In the rows, zero is written as 128.
Known rows, with every step that occurs:
S-P-K: [114 134 154 139 117 149 133 104 158 151 154 105 170 138 182 109 107 151
  91 116 121 111 126 134 168 148 136 137 146 126 146 115 114  69 127 135
 120 162 129 141 127 159  83 152 110 119 123]
E-M-W-N-K-Z: [133 134 139 138  82 128 167 123 167 137 145 127 119 123 105 102 112 122
 156 170 101 188 195 173 135 114 136 154 142 111 101 101 100 131 149 119
 151 118 103 162  53 123 142 133 105 110  99]
E-M-W-N: [125 124 146 150 116 116 129 147 137 119 146  99 137 131 146 100 125 146
 155 113 120 170 182 178 170 132 134 156 115 107 124 115 110 144 134 101
 130 165  80 136  62 122 142 105 103 159 105]
W-N: [136 113 141 138 112 120 122 107 139 129 132 116  95 113 137 101 144 155
 149 105 134 143 149 143 143 117 101 165 132 133 105 122 116 146 146 108
 126 135  97 142 110 123 131 113 109 158 144]
W-N-K-Z: [146 126 128 127  79 129 158  83 169 152 125 139  83 101  95 110 140 130
 146 177 109 170 169 137 106  91 100 178 166 126  93 108 103 141 150 128
 167 101 121 171 103 133 128 148 121 101 134]
V-N-Q-P-B-F: [163 111 143 184  89 100 100 151 105 121 165 146 200 111 116 123 116 134
 129 161 182  97 162  91 158 201 237 172 103 189 122 161 121  64 166  82
  96  88  82 132 152 215 121 148 132 138 133]
B-F: [122 114 135 139 131 128 125 117 124 128 126 110 135 127 101 111 125 114
 131 121 137 131 115 146 121 133 183 131 113 124 113 143 145  97 135 110
 163 115 102 141 134 132 171 151 149 127 147]
P-K-M: [139 118 110 142 123 124  80 110 153 142 168 128 177 113 153  96 108 140
 129 143 131 132 140 115 145 171 131 131 162 148 150 147 103  54 128 138
 151 123 122 157 106 124  94 120 114 117  97]
F-B-P-Q-N-K-M: [177 123 128 144  86 125  31 116 136  78 165 205 154  91 164  87  98 122
 125 174 108 189 185  75 138 175 209 150 135 191 158 150  84  57 185 108
 173  39 161 156 104 178  96 153 114 121 114]
F-B-P: [140 124 134  89 129 113 113 134 133  72 154 139 136 106 117 141 101 116
 113 125 128 138 157  96 147 139 160  95 121 122 156 144 115 112 116 124
  94 105 118 113 139 159 101 122 144 118 144]
F-B: [139 124 133  93 128 123 117 137 136  98 150 149 147 125 106 140 117 115
 133 142 127 149 141 113 133 151 128  86 100 123 140 127 111 137 104 118
 117 116 125 104 138 144  95 127 155 104 119]
P-K-N-Q: [156 116 105 168  95 125 109  92 131 163 142 157 177 160 147 116 134 154
 132 170 133 128 129 128 143 173 112 150 156 196 154 127  91  43 123 116
 119 142 136 144 158 176 125 130  88 175 108]
B-P-Q-N: [138 127 133 178 112 131  66 138 102  84 137 155 134 127 206  86 134 158
 107 123 132 154 161 107 132 145 207 178 146 168 149 145 111  54 225 109
 164  95 154 126 116 142 141 151 109 180 164]
S-P-K-M-W-N-Q: [155 103 149 160  76 128  93 100 188 176 181 115 209 128 149 117 104 189
 144 130 151 114 178 158 215 180 127 196 170 140 174 130  83  41 120  81
 124 168  64 175  63 180  91 131  76 178  91]
P-Q: [118 110 125 154 116 137 105 142 111 112 140 143 171 121 168 118 132 133
 116 118 124 143 141 133 129 157 154 153 117 139 121 127 112  77 159 137
 165  98 137 128 132 125 131 149 131 140 144]
W-N-Q: [165 115 141 149  89 128 103 105 146 163 116 128 115 120 127 140 154 164
 154 131 141 125 158 132 137 137 106 171 130 154 116 112 101 137 127  97
 117 116 104 162 119 166 132 104 106 179 122]
M-W-N-K: [143 132 158 148  81 131 164 113 168 158 136 140 139 119 118 112 130 136
 148  99  92 156 163 177 168 106 129 184 115 139 102 116 111 151 146  83
 163 131  91 135  82 130 145 146 108 161 133]
V-N-Q-P-K-M-W: [180 140 119 165  75 111  81 133 144 161 188 141 252 116 105 119  95 147
 131 146 169 117 179 129 181 205 184 193 159 176 182 170  82  46 165  73
 119 132 103 133  78 198  89 144  92 156  84]
M-W-N-Q-P: [159 122 162 157  90 118  97 135 138 148 148 127 181 128  94 154 141 169
 152 106 162 105 179 137 175 128 143 202 139 165 134 149  90 118 156  67
 116 140  67 129  82 172 121 126  67 179 118]
V-N-K-P: [151 139 120 124  79 126 162  82 133 150 140 125 110 105 145 106 115 106
 123 159  95 150 146 135 144 127 156 172 136 147 119 124 127 149 158 124
 128 127 152 132 149 179 105 195 148 127 139]
S-P-Q-N: [128 110 150 178 104 146  74 128 108 117 129 142 153 142 211  83 127 158
 108 143 134 135 149 128 148 150 169 177 155 137 151 117 121  75 196 107
 156 124 153 137 101 166 117 174 106 154 130]
M-W-N: [130 112 143 145 108 115 136 129 149 139 152 115 140 125 129 106 133 161
 151  98 143 141 163 182 168 121 119 181 127 106 125 128 119 132 158  78
 144 167  69 117  86 116 141 124 113 169 138]
E-M-W-N-Q-P: [153 131 161 170  95 118  99 160 125 124 145 103 174 134 113 147 129 157
 159 123 142 126 204 140 178 147 167 172 125 157 133 132  80 112 140  89
  95 143  75 141  66 178 117 107  49 170  81]
M-W-N-Q-P-K-Z: [143 121 146 162  68 124 102 107 161 165 169 125 224 132  93 127 141 177
 136 146 180 124 193 137 150 136 133 204 188 173 143 162  66  46 182  84
 137 138  76 131  76 158 101 139  83 128 120]
N-K-Z: [139 136 119 115  96 142 166 101 158 152 126 153 113 125  80 134 119 100
 129 190 112 156 145 121  91 108 127 131 164 134 114 112 115 130 143 155
 151  90 153 151 122 133 127 155 140  75 123]
F-B-P-Q-N: [147 125 132 142 112 126  45 134 109  56 152 169 158 121 184  86 121 143
 106 142 138 171 173  88 132 168 203 140 125 166 163 154  96  76 195  97
 154  82 150 107 128 164 116 145 135 146 148]
M-W-N-Q: [154 117 142 147  88 121 129 121 153 160 138 129 155 137 107 145 143 172
 159 110 145 122 166 159 169 135 120 188 129 139 135 126 100 121 136  65
 135 148  81 128  96 156 147 116 106 195 125]
S-P-K-N: [122 109 131 153 109 125 134  80 133 151 159 129 163 149 186  81 106 142
 109 147 125 122 128 151 173 153 108 154 170 136 155 113 123  54 143 133
 109 192 118 129 126 177  98 160  78 142 129]
M-W: [122 123 136 131 115 126 148 149 132 136 151 130 175 138 118 129 114 136
 132 107 134 128 135 162 151 129 149 141 124 109 141 140 126 128 128 100
 146 158 100 101 101 111 143 134 126 144 132]
E-M-W-N-Q: [151 121 143 158  92 115 120 153 140 140 141 112 147 140 120 133 134 162
 161 124 126 142 185 160 172 156 148 158 110 139 130 106  86 124 114  86
 115 149  83 157  73 155 140  91  90 186  84]
E-N-K-P: [130 164 134 153 100 148 178  82 140 131 129 136 111 137 164 140 119 109
 127 185  77 153 143 112 114 110 153 159 144 165 101 106 117 116 156 160
 118 139 134 151 135 147 114 174 115 132 142]

Rows:
[141 134 161 150  89 130 157 134 157 144 143 119 134 126 143 105 119 130
 155 104  74 176 180 181 163 119 146 156 101 132 101  96  98 148 135 102
 144 125 101 161  65 135 140 123  96 156  95] : E-M-W-N-K
[163 157 137 165  79 122 102 111 130 164 140 131 197 120 145 126 130 150
 112 144 149 108 155 101 143 184 169 178 138 201 149 143  81  77 171 101
 113 121 142 131 124 204  81 143 105 152 106] : V-N-Q-P-K
[124 146 133 178  96 152 157  97 125 109 144 149 148 130 191 134 121 118
 110 171  80 168 158 115 116 145 177 178 144 180  90 107 110  69 191 166
 159 114 147 149 148 139 114 198 112 139 150] : E-N-K-P-Q
[141 169 129 171  99 143 129 101 154 145 139 139 191 156 117 155 128 146
 109 217 162 127 177  77  90 161 150 164 194 184 129 122  67  28 181 139
 103 124 122 147 101 169  81 139  98 107 114] : E-N-Q-P-K-Z
[138 119 121 141 117 117  96 136 162 119 200 129 214 117 141 103  81 150
 110 116 144 141 161 137 188 170 177 155 170 129 180 178 102  19 147 109
 148 144  85 132  78 125 112 127  97 140 130] : B-P-K-M-W
[127 127 144 158 121 103  82 164 115  87 165 158 193 117 149 126 112 138
 117 136 156 104 157  63 167 156 163 137 129 170 126 162 117 100 145 137
  87 119 100 115 141 152  76 118  93  92 133] : Q-P-B
[128 127 134 125  94 144 142  84 140 134 135 129 136 124 142 128 124 112
 127 138  84 137 130 117 140  91 143 144 135 162 124 138 120 124 127 152
 128 122 144 146 160 158 107 170 125 113 131] : N-K-P
[157 165 134 155 102 145 108  98 135 152  97 171  97 140 158  86 139 131
 140 157  98 155 134 117 108 117 153 153 123 178 131 123 113 148 165  99
 164  97 166 145 111 154 132 142 118 138 117] : Q-N-K
[119 102 155 151 116 115 118 150 135 112 166 135 160 130 177 122  93 147
 111 140 140  99 143  93 181 153 155 132 133 122 131 111 135 100 113 143
  77 146  94 134 139 169  87 133 113 104 139] : S-P-B
[119 128 140 139 126 128 144 173 117 115 152 117 168 147 133 118 108 123
 134 123 111 152 161 159 153 147 162 109 107 102 138 122 115 120 124 116
 124 161 109 121  83 121 140 113 123 129  89] : E-M-W
[162 133 121 159 106 127  45 115 144 152 162 142 224 114 113 146 116 152
 131 158 155 105 159  71 158 177 157 156 169 208 164 166  75  33 129 127
 119 106 126 172 116 185  68 120  69 124  66] : N-Q-P-K-M
[133 109 147 185  82 130  77 106 118 113 150 165 154 145 183  72 122 129
 132 172 114 141 142  85 157 134 225 149 113 195 110 174 127  78 165 109
 159 108 113 148 171 171 137 185 149 109 156] : Q-N-K-P-B-F
[154 127 127 132  75 137  78 105 133  76 149 197 141 114 140  97 111 125
 110 210 109 198 188  85  96 142 193 148 156 160 148 142  83  66 198 116
 183  48 175 128 114 168 110 167 152  97 145] : F-B-P-Q-N-K-Z
[106  78 133 163 113 110  92 125 108  91 175 119 185 127 161 104 114 133
 124 136 153 113 138  96 172 147 207 130 118 141 109 178 148  56 129 139
 120 138  74 126 188 146 128 169 159 108 173] : K-P-B-F
[159 106 108 146 108 115 117 105 113 151 131 161 119 152 109 139 134 133
 150 183 143 114 134 124 134 151 108 153 154 170 153 115 117  92 123 120
 100 132 124 141 155 185 142 129  89 173 107] : K-N-Q
[133 123 127 168 115 113 100  95 108 133 157 137 185 134 166  80 124 132
 120 150 147 131 140 120 154 150 132 159 164 184 146 158 102  49 169 122
 120 149 116 114 131 165  96 148  55 126 128] : Q-P-K-N
[171 107 145 151  82 112  65 124 148 143 163 132 179 107  72 149 123 158
 167 131 185 107 195 128 180 149 138 209 161 165 165 165  90  87 146  67
 119 134  58 153  59 176 102 122  49 161  95] : K-M-W-N-Q-P
[119 101 148 175  68 140 124 130 129 111 168 119 176 124 198  93 120 138
 138 111  71 185 200 173 183 134 180 188 120 151  96 122  91  89 175 136
 170 122 101 156  95 138 126 173 101 157 124] : E-M-W-N-K-P-Q
[135 119 143 133  78 136 138  71 153 143 133 117 105 109 153 109 141 136
 147 127  88 151 156 127 155  90 115 183 146 166  95 132 115 142 151 132
 139 133 117 161 141 149 108 176 110 148 146] : W-N-K-P
[161 121 150 154  94 123  88 114 129 139 122 125 137 115 105 151 156 166
 146 116 158 104 168 102 149 126 132 186 147 186 120 139  94 124 150  97
  91 112  99 152 108 182 104 115  64 162 111] : W-N-Q-P
[109  99 128 147 108 107  95 138 116  91 177 140 175 127 179 124 111 143
 125 148 146 113 154  73 172 146 145 129 141 157 126 162 133  93 126 155
  86 151 109 118 176 149  84 142 136  96 151] : K-P-B
[131 118 149 138  73 133 152  94 154 143 156 122 151 125 133 110 123 141
 148 107 100 147 166 169 184  86 131 191 136 137 113 141 110 137 152 100
 152 153  82 135 113 144 125 177 105 151 147] : M-W-N-K-P
[122 137 142 141 118 132 120 118 153 120 161 122 173 125 176 107 107 146
  84  95 116 128 148 110 154 142 167 135 148 147 140 150 106  47 150 135
 134 136 125 138 129 136 107 124 111 147 147] : B-P-K
[146  97 128 138 102 110  98 132 151 135 168 127 148 107 109 104 116 151
 166 124 164 150 174 167 170 139 110 186 161 104 149 149 116 113 146  87
 146 154  55 141  60 118 134 118 100 155 118] : K-M-W-N
[169 118 130 137  91 117 105  88 167 158 134 150  93  84 114  98 129 132
 166 142 107 166 162 131 144 126 112 175 148 156 108 113 113 129 134 116
 162  93 109 195  85 142 117 127  91 134 111] : W-N-K-M
[173 117 133 167  85 121  33  95 157 164 162 125 182 100 131 116 141 171
 149 147 163 118 183  86 164 175 123 198 175 207 143 161  60  50 145 103
 123 107  95 188  89 178  65 111  51 152  81] : W-N-Q-P-K-M
[181 133 108 126  87 119 136 104 154 151 147 160 113  88 105 107  97  99
 146 178 104 169 149 130 138 165 145 169 137 142 135 108 123 131 145 110
 148  89 141 171  95 169 118 149 129 120 100] : V-N-K-M
[134 130 130 152 116 121  73 135 146 125 191 131 246 119 124 106 102 144
 126 119 154 125 163 124 180 167 165 159 156 153 172 198  91  38 159  98
 150 146  80 126  74 136  81 137  73 115  97] : Q-P-K-M-W
[149  85 136 196 105  92  75 128  94 109 169 173 201 139 112 120 118 126
 142 184 179  95 152  86 162 181 200 159 122 204 134 165 122  26 140 104
  94 105  69 135 175 215 134 138  74 132 138] : K-N-Q-P-B-F
[154 115 114 166 105 119 107  92 136 145 161 150 160 149 156 114 115 151
 112 159 128 115 148 115 163 167 152 165 171 187 164 140  92  20 138 122
 103 131 123 151 152 190 121 124  74 195 135] : B-P-K-N-Q
[119  90 141 165 126 108 108 151 123 111 162 137 175 129 145 102 114 127
 127 134 152 126 135 105 149 162 197 120  98 138 104 156 140  70 129 120
 137 105  74 135 155 132 152 128 149 110 158] : P-B-F
[161 110 124 162  86 121  82 114 173 180 176 138 208 124 128 110 122 186
 153 129 155 134 177 150 187 186 124 194 159 164 153 146  72  53 138  71
 143 148  71 169  72 148 116 107  95 186  94] : P-K-M-W-N-Q
[152 127 126 130  98 128 132 133 165 146 164 169 170 121  88 123  94 109
 149 142 102 151 145 150 162 135 143 146 132 129 148 135 118 108 119  99
 164 109 104 150  82 138 128 145 105 119  97] : N-K-M-W
[149 132 163 175  78 126  92 118 150 161 166 119 223 135 134 124 145 185
 131  96 148 115 178 139 184 156 144 197 138 194 134 164  63  68 162  69
 130 148  71 129  91 165  96 131  69 177 113] : M-W-N-Q-P-K
[126 102 155 164  67 110 129 123 153 125 194 146 175 120 169 103 117 158
 145 118 110 142 179 127 209 127 150 182 121 160 106 159 112 122 147 102
 119 154  67 136 130 148 106 161 110 132 160] : M-W-N-K-P-B
[151 105 134 118  93 111  74 124 178  96 218 132 201  94 130  91  89 169
 134 108 149 173 206 129 198 173 145 150 147 134 172 174  77  51 144  82
 132 140  59 128  74 143  82 115 115 139 130] : F-B-P-K-M-W-N
[135 116 132 129  68 123 178 107 171 158 150 143 132 121  80 108 126 132
 152 153 120 171 175 176 133  97 112 186 159 115 109 121 108 133 161  95
 177 120  93 137  78 121 140 153 116 112 144] : M-W-N-K-Z
[134 115 120 150 116 113 123  91 130 120 170 140 146 130 176  76 104 139
 103 135 129 142 144 125 168 149 136 153 173 160 151 146 116  28 160 135
 125 154 116 127 140 156 114 137  71 164 159] : B-P-K-N
[156 157 132 148 110 131 166 123 170 137 156 164 153 129 108 129  92 111
 149 176 105 166 160 147 137 147 155 165 145 137 139 110 115  89 150 109
 151 128  97 155  62 123 134 146  99 140 106] : E-N-K-M-W
